Each row was made from one walk, in order. Every step used is in the known rows, and no mark comes twice. Write each row's walk.
Known rows
H, D, Z, B, T, Y, U: [  3 -18  -2   1  -1   5  -5   4  11  -2  -1  -1  -6  -1   8  57   1   4
   0   2  -2 -17   3]
Z, B, T, Y, H, D: [-4  1 -5 -2  9  4  7  7  0 -1 -4  0 11  5  3 50 -5  3 -3 -7 17 -9  1]
Y, T, B: [  3  14  -4  -1  -7  -6  -5  -6  -9   1   4 -10 -16  -1   9  21  -4  -5
  -2  -8 -14   7   6]
U, Y: [  0  15   4  -4  -9  -2  -2  -2  -2  -4   0  14 -14 -11 -11 -43  -2  -4
  12  -5 -15  13  -5]
B, Z: [ -1   3  10   2 -17   2   1   8  -5   0  -3  -3  -7  -5   7 -22  -4   0
  10   0 -18   6  -4]
M, Y, H: [ -8  20   2  -2  -1   9  -2 -17   6  -5  -4  -4  -3  -2  10   4  -8  -5
   9  -1   4  10  -2]
Q, F: [ -4  21  -3   5 -13   3  -1 -13 -10 -13  -3  -1 -31 -16  -4  16   8  -5
   6  -6 -12   8  -6]
M, Y: [ -3  16   5   2  -6   3  -3 -10   7  -4   3   9 -10  -2   5 -16   3  -3
  16   1  -5  14  -4]
U, Y, T, B, Z, D: [ 10 -12  -7  -4  -4  -5   9   5  -7  31   0  17  13  -8  -9 -25  -6   3
  -1  -4 -19  -1   9]
Z, D, H, B, T, Y: [  6  -7  -7  -1  14 -11   4   6  -4  -4   7  -3  13  17 -14   8   6   6
 -10  -5  22  -6  -1]
T, B, Z, D: [  8  -5   1   1  -9  -4  10  16 -15  10   3  11   7  -3   6 -23   0   7
   3  -1  -1  -4   1]
Z, D: [  6  10   9   2 -11   2   5  -2 -19  -9   1  15  -6   1  -8  -5  -2  -3
   9  -6   2   7  -9]
T, Y, H, D, Z, B, F, Q: [ -2 -18   0   3  11  10   4   4   1  -1 -10   9  -4  -6  16  49  19   9
 -12  10  15 -10   1]
D, Z, B: [  1  -6  15  -1   0   4  -2   0  -3 -13  -3  12 -16  -8  15 -31  -3  -1
   7   5   4  -1  -2]
M, Y, H, B, T: [ -8  11  -2   1  10   1  -5  -8  23   3   4 -18  22   3  -4  18  -6 -11
   1   1   6   1   4]
Z, D, H, B, F, Q: [  6 -20  -2   8   8  -4   0   1 -16   0   6  -2  -4   7  -9 -14  25  -1
  -8   6  18  -4  -9]
T, B, F: [  6  16  -6   1  -7 -11  -7   9  -3  -1   6   7 -12  -9   6  25  12   3
   8  -6  -6   3  -4]
M, Y, T, B, Z, D: [  6 -10  -4   1   0   0   8  -3   2  30   2  11  17   2   8   1  -1   4
   2   0  -8   0   9]
H, B, T: [ -1   8   3   5  -2  -8  -7   7   6  -7   9 -15   7   1 -13   6   1 -10
   4  -3  -6   2  -1]
M, Y, U: [ -2  11  -1   3 -17   9 -12 -14   8  -1   3  -8 -21  -4  13   2  -1  -7
  20   0 -11   8  -4]
M, Y, T, B, Z: [  0  -3  -4   0  -4  -2  -1  -3  11  25   1  -5   5  -3  19  -2  -1   2
   4   1 -19   5  12]
B, T, Y, H, D: [-4 12 -6  0  1  2  4 -2  4 -7 -4 -9  8  7 -6 78 -4  2 -8 -8  2 -1  0]
T, Y, H, D, Z: [ -5   8  -1  -3   2   7   1  -9   5 -19  -9  -6  -6   8   9  48  -2  10
 -14   5   8   0   1]
U, Y, T: [  1  11   0  -3  -8  -1  -5 -11  -1   7  -2   6 -11  -7 -13 -13  -8  -8
   6  -7 -27  14   1]

Which walk is each row?
[ -5 -10   2  -7  12  11   2  -7   6  -2  -9  15   1  -6  -2 -35  -8   0
  -4   9  10  -8   1]  U, Y, H, D, Z, B
[  4  -7   6   6  -7  -3   6  16  -4   4   6   2  18   5  -6 -41   3  -1
   3   7   5  -3  -4]  H, B, Z, D
[  2  16   3  -1  -6  -7   0   6   1  -7   0   5  -1  -4  -3  45  -1   2
   6 -14 -12   7   0]  B, T, Y
[  4  -1   3  -1  -1   1   4 -10 -23 -12   0   5 -14  10  -6 -24  -3   1
  -1  -4  16   4 -10]  Z, D, H
[  3  -4  -6  -5  -6  -6   1   3   3  24   0   2   0 -12   2 -28  -6   1
   0  -4 -30   4  12]  U, Y, T, B, Z
[ -1   2  -7  -2  12 -13  -3   5   7 -10   6 -17   1  11  -3   6   5   4
  -9  -4  12  -1   2]  D, H, B, T, Y
[ -5  23  -6  -3   1  -3  -1   4   5 -15   2 -17   1   6  10   6   0   1
  -5  -1  18   4   2]  T, Y, H, B
[ -4  -5   1   2   5   6   8   1  11  15   0  -2  33   7   2 -29  -4  -1
   1  10  17  -4   1]  M, Y, H, B, Z, D
[ -4 -12   0   1   0  -5  -4   8   1  -4   3 -23  -3  10   9 -62   0   3
  -6   8   7  -1  -1]  D, H, B, Z
[ -1   0   7   4  -5   5  -5  -6  -1 -18  -2  -1 -13   4  -2  14   4   2
  -4  11  -7   2  -6]  H, D, Z
[  2 -14   5   0  10   1   3   9   9  -4  -1  15   5   2   1  34   6   7
  -4   3   6 -10   2]  H, D, Z, B, T, Y
[  4 -11  -1   2  11  -7   0  -1  -7  -3   7  -9  11  14 -20 -10   0  -4
  -8  -3  18  -6  -4]  Z, D, H, B, T
[  0 -18  11   3   7   5  -1   4   5  -4  -2   7   5  -1  -6  20  -1  -2
  -1   6  -1 -11   0]  H, D, Z, B, T
[ -5 -14   7   0  12  10   1  -4   5  -6  -8  -4  10  -1   0  39 -10  -4
  -8   4   8 -14   2]  Y, H, D, Z, B, T
[  0   2  -6   2   6 -10 -12   2   2  -8   6 -11  -9  10  -1 -13  14   0
  -2   3  13   1  -9]  D, H, B, F
[  3  -1  -2   0 -10  -4  -1   4  -4  14   1 -13  -3  -4  16  11  -6   0
  -2  -5 -23   2  10]  Y, T, B, Z
[ -7  11  -6  -4  -3   7   0 -10  -1  -4  -5   2  -3   0 -14 -13  -6  -3
  -1   0  -1   6  -5]  U, Y, H, D
[ -5  10  -5  -4   8  -4  -5  -1  14   4   2 -10  19  -6 -21  -9 -10 -10
  -2  -4  -5   0   4]  U, Y, H, B, T
[  9 -23 -10  -8   7  -6   8  -4 -11  28  -3   8   7   2  -4 -47  -7   8
 -11  -4  -5  -4   8]  U, Y, T, B, Z, D, H
[ -1 -12  10   2   2   7  -1   3  -1 -13  -1  10 -11   2   6 -19   3   1
   1  11   8  -6  -4]  H, D, Z, B
[  5   2  -2   6  -8  -6  -4   7 -11   3   5   4 -19 -16   9  24  24   1
   3  -3 -11   5   0]  T, B, F, Q
[  0  -7  -1  -4   3   1   8   8   1  15  -2   4  30  -2 -14 -62 -10  -1
  -2   6   6  -5   1]  U, Y, H, B, Z, D
[ -6  -8   7  -2   8  13   1  -6  -2 -12  -8  -2  -4   3  11   3  -8   0
  -7  10  19  -8  -2]  Y, H, D, Z, B
